In the rows, zero is written as 128.
Known rows, with every step that occurs:
tofik -> kogi -> lamo: [137 129 119 119 136 135 121 122 110 107 126 128 102 118 119 107 108 183
 123 104 109 120 109 157]
kogi -> lamo -> vorepu -> dofu -> tofik: [ 97 173  83 132  83  93 134 101 173 120 173  90 132 150 103  94  82 170
 140  59 102 105 111 134]
vorepu -> lamo -> dofu -> tofik -> kogi: [117 195 114 116 147 111 106 125 124 110 157 147 116 189 143 140  72 176
 116 110 114 126 124 150]
botu -> lamo -> dofu -> tofik: [142 161 113 150 143 127 144 117 148  99 185 154 113 190 115 122  71 142
 140  80 139  88 108 128]
vorepu -> kogi -> lamo -> dofu -> tofik: [124 160  98 112 130 115 111  92 155 118 154 139 157 133 112  85  89 196
 110 101 154 110 121 148]
botu -> vorepu: [175 167 167 123  82 145 174  99 125 108 134 146  85 181 132 150  90 165
 176  82 102  99 111 157]
dofu -> tofik: [144 143 122 122  90 126 171 124 131 109 167 122 116 174 157 133  94 162
 161  88 114  87 104 135]
botu -> tofik -> kogi -> lamo: [143 149 107  88 119 165 121 130 120  82 113 130 120 113 110 114 117 158
 103  80 112 159 123 134]
dofu -> tofik -> lamo -> vorepu: [114 158 104 161  94  97 141 158 163 154 147 112  88 164 152 127  74 187
 158  78 116 108 120 164]
botu -> tofik -> kogi -> lamo -> vorepu -> dofu: [108 178  80  92  86 124 100 118 158  89 131 108 138 125  93  74  95 154
 105  69  66 172 121 139]
dofu -> tofik -> kogi -> lamo: [106 133  82 104 141 154 129 121 116  99 151 112 117 116 125 116 102 178
 136  89 121 115 116 134]
botu -> vorepu -> dofu -> tofik: [127 204 128  92  73 155 180  71 141  93 163 104 116 195 133 135  70 159
 197  55  76 102 116 119]
tofik -> kogi: [148 133 132 123 105 131 136 148 109 111 130 132  94 146 150 114  95 185
 141 103  80 123 114 156]
botu -> lamo: [163 142 136 159 106 138 160 137 133 101 154 148  90 175 130 142  90 147
 146  84 111 109  96 133]
botu -> tofik -> lamo: [155 165 141 128  92 153 158 141 142 118 100 126  96 159 149 146 105 168
 133  89 115 147 139 148]
botu -> tofik: [167 157 149 113  66 151 156 125 135  92 128 139 114 155 142 136 120 142
 133  85 105 128 121 129]
kogi -> lamo: [154 133 145 139 112 114 143 113 130 114 137 134 108 133 120 122 117 173
 133  99 130 101 104 158]
tofik -> lamo: [152 156 157 156 111 116 161 136 135 145 107 130  78 161 152 137  93 197
 151 111 116 114 119 170]
botu -> tofik -> kogi -> lamo -> vorepu: [125 142  90 108  96 135  90 147 146  95 124 129 123 108  96  93 109 149
  99  71  98 166 124 154]
botu -> lamo -> dofu: [174 155 146 166 137 109 129 122 143  99 162 170  96 190 112 118  86 150
 124  98 126 103 104 156]
lamo -> vorepu -> tofik -> kogi: [128 154 131 108  82 126 103 178 158 131 145 135 104 159 146  78  75 146
 138 101  83 153 120 148]
botu -> tofik -> lamo -> vorepu: [136 167 121 145  71 113 133 158 173 135 110 132  95 158 139 122  99 164
 124  75 104 157 128 163]
dofu -> tofik -> lamo -> vorepu -> kogi: [ 92 164  87 152  68 109 124 154 180 168 129 105 113 150 155 106  65 208
 133  94 112 152 130 155]
tofik -> lamo -> vorepu -> kogi: [119 156 114 166  67  97 114 165 168 169 106 129 101 148 154  93  71 216
 125 108  99 164 119 182]

Rows:
[124 169 116 147  77  75 121 103 170 124 151 110 126 147  95  84  91 176
 131  75  82 120 103 150] : kogi -> lamo -> vorepu -> dofu
[ 96 171  81  90 123 144 131  97 131  93 152  93 129 136 118  94  83 179
 142  82  87 127 113 118] : vorepu -> dofu -> tofik -> kogi -> lamo
[141 144 114 185  79  99 128 160 159 120 167 142  96 167 117 118  85 139
 140  67 104 123  97 145] : botu -> lamo -> vorepu
[112 197  99  73  97 181 157  88 122  84 150 100 113 182 134 123  57 164
 189  68  57 127 118 115] : botu -> vorepu -> dofu -> tofik -> kogi
[168 171 163 159 136  87 139 124 143 138 113 149  82 181 142 113  83 208
 136 119 132 103 128 199] : tofik -> lamo -> dofu
[149 161 134 126 125  94 102  93 156 125 124 153 139 129 103  71  99 202
  93 127 141 128 116 176] : vorepu -> kogi -> lamo -> dofu
[ 95 176  83 148  76 112 139 127 176 106 201 102 119 196 118 114  62 137
 152  47  79 123  97 102] : botu -> lamo -> vorepu -> dofu -> tofik
[112 190 117 122  89 129 172 113 158 130 137  86 101 182 158 129  71 194
 172  87  92 117 125 123] : vorepu -> dofu -> tofik -> lamo
[ 82 173  55 133  95 131 116 147 158  98 189  99 106 178 119 100  50 150
 142  53  58 140 111 103] : botu -> lamo -> vorepu -> dofu -> tofik -> kogi
[162 194 170 146 115  69 118 111 144 124 142 162 101 194 137 135  87 174
 114 115 125 116 114 174] : vorepu -> lamo -> dofu
[127 179 129 167  66  76 137 134 175 150 126 104  89 179 137 100  72 193
 151  89  76 133 119 166] : tofik -> lamo -> vorepu -> dofu
[155 146 123 122 166 103 100 114 115 107 126 150 115 132 106  81 101 191
 105 116 120 112 117 185] : tofik -> kogi -> lamo -> dofu
[154 170 142 106  61 163 151 105 139 125 121 143 112 157 140 127  79 187
 154  98  99 139 111 151] : botu -> vorepu -> kogi
[146 159 116 121 149 105 128  89 145 110 163 135 129 146 100 104  96 167
 123  97 158  77 117 159] : kogi -> lamo -> dofu -> tofik
[127 129  97 140 116  98  93 145 132 122 132 130 102 114 106  91  98 180
 117  90  98 131 109 176] : tofik -> kogi -> lamo -> vorepu
[146 168 141  84 158 126  91 127 140 109 139 151 123 129  98  63  90 160
 114 118 138 138 126 158] : vorepu -> tofik -> kogi -> lamo -> dofu
[166 185 151 128 126 117 136 124 156 118 106 148 103 176 122 110  96 170
 122 104 136 137 143 173] : botu -> tofik -> lamo -> dofu
[135 146 120 154  44  94 113 148 166 150 140 137 118 150 140  85  90 192
 120  99  93 146 108 161] : lamo -> vorepu -> kogi
[ 97 137  64 128 117 116 102 146 141 120 156 112 116 117 111  96  85 168
 120  73 115 121 111 155] : dofu -> tofik -> kogi -> lamo -> vorepu
[130 152 120 142 112 137 172 138 144 131 135 107  86 166 166 148  83 188
 168  94 119 106 125 146] : dofu -> tofik -> lamo
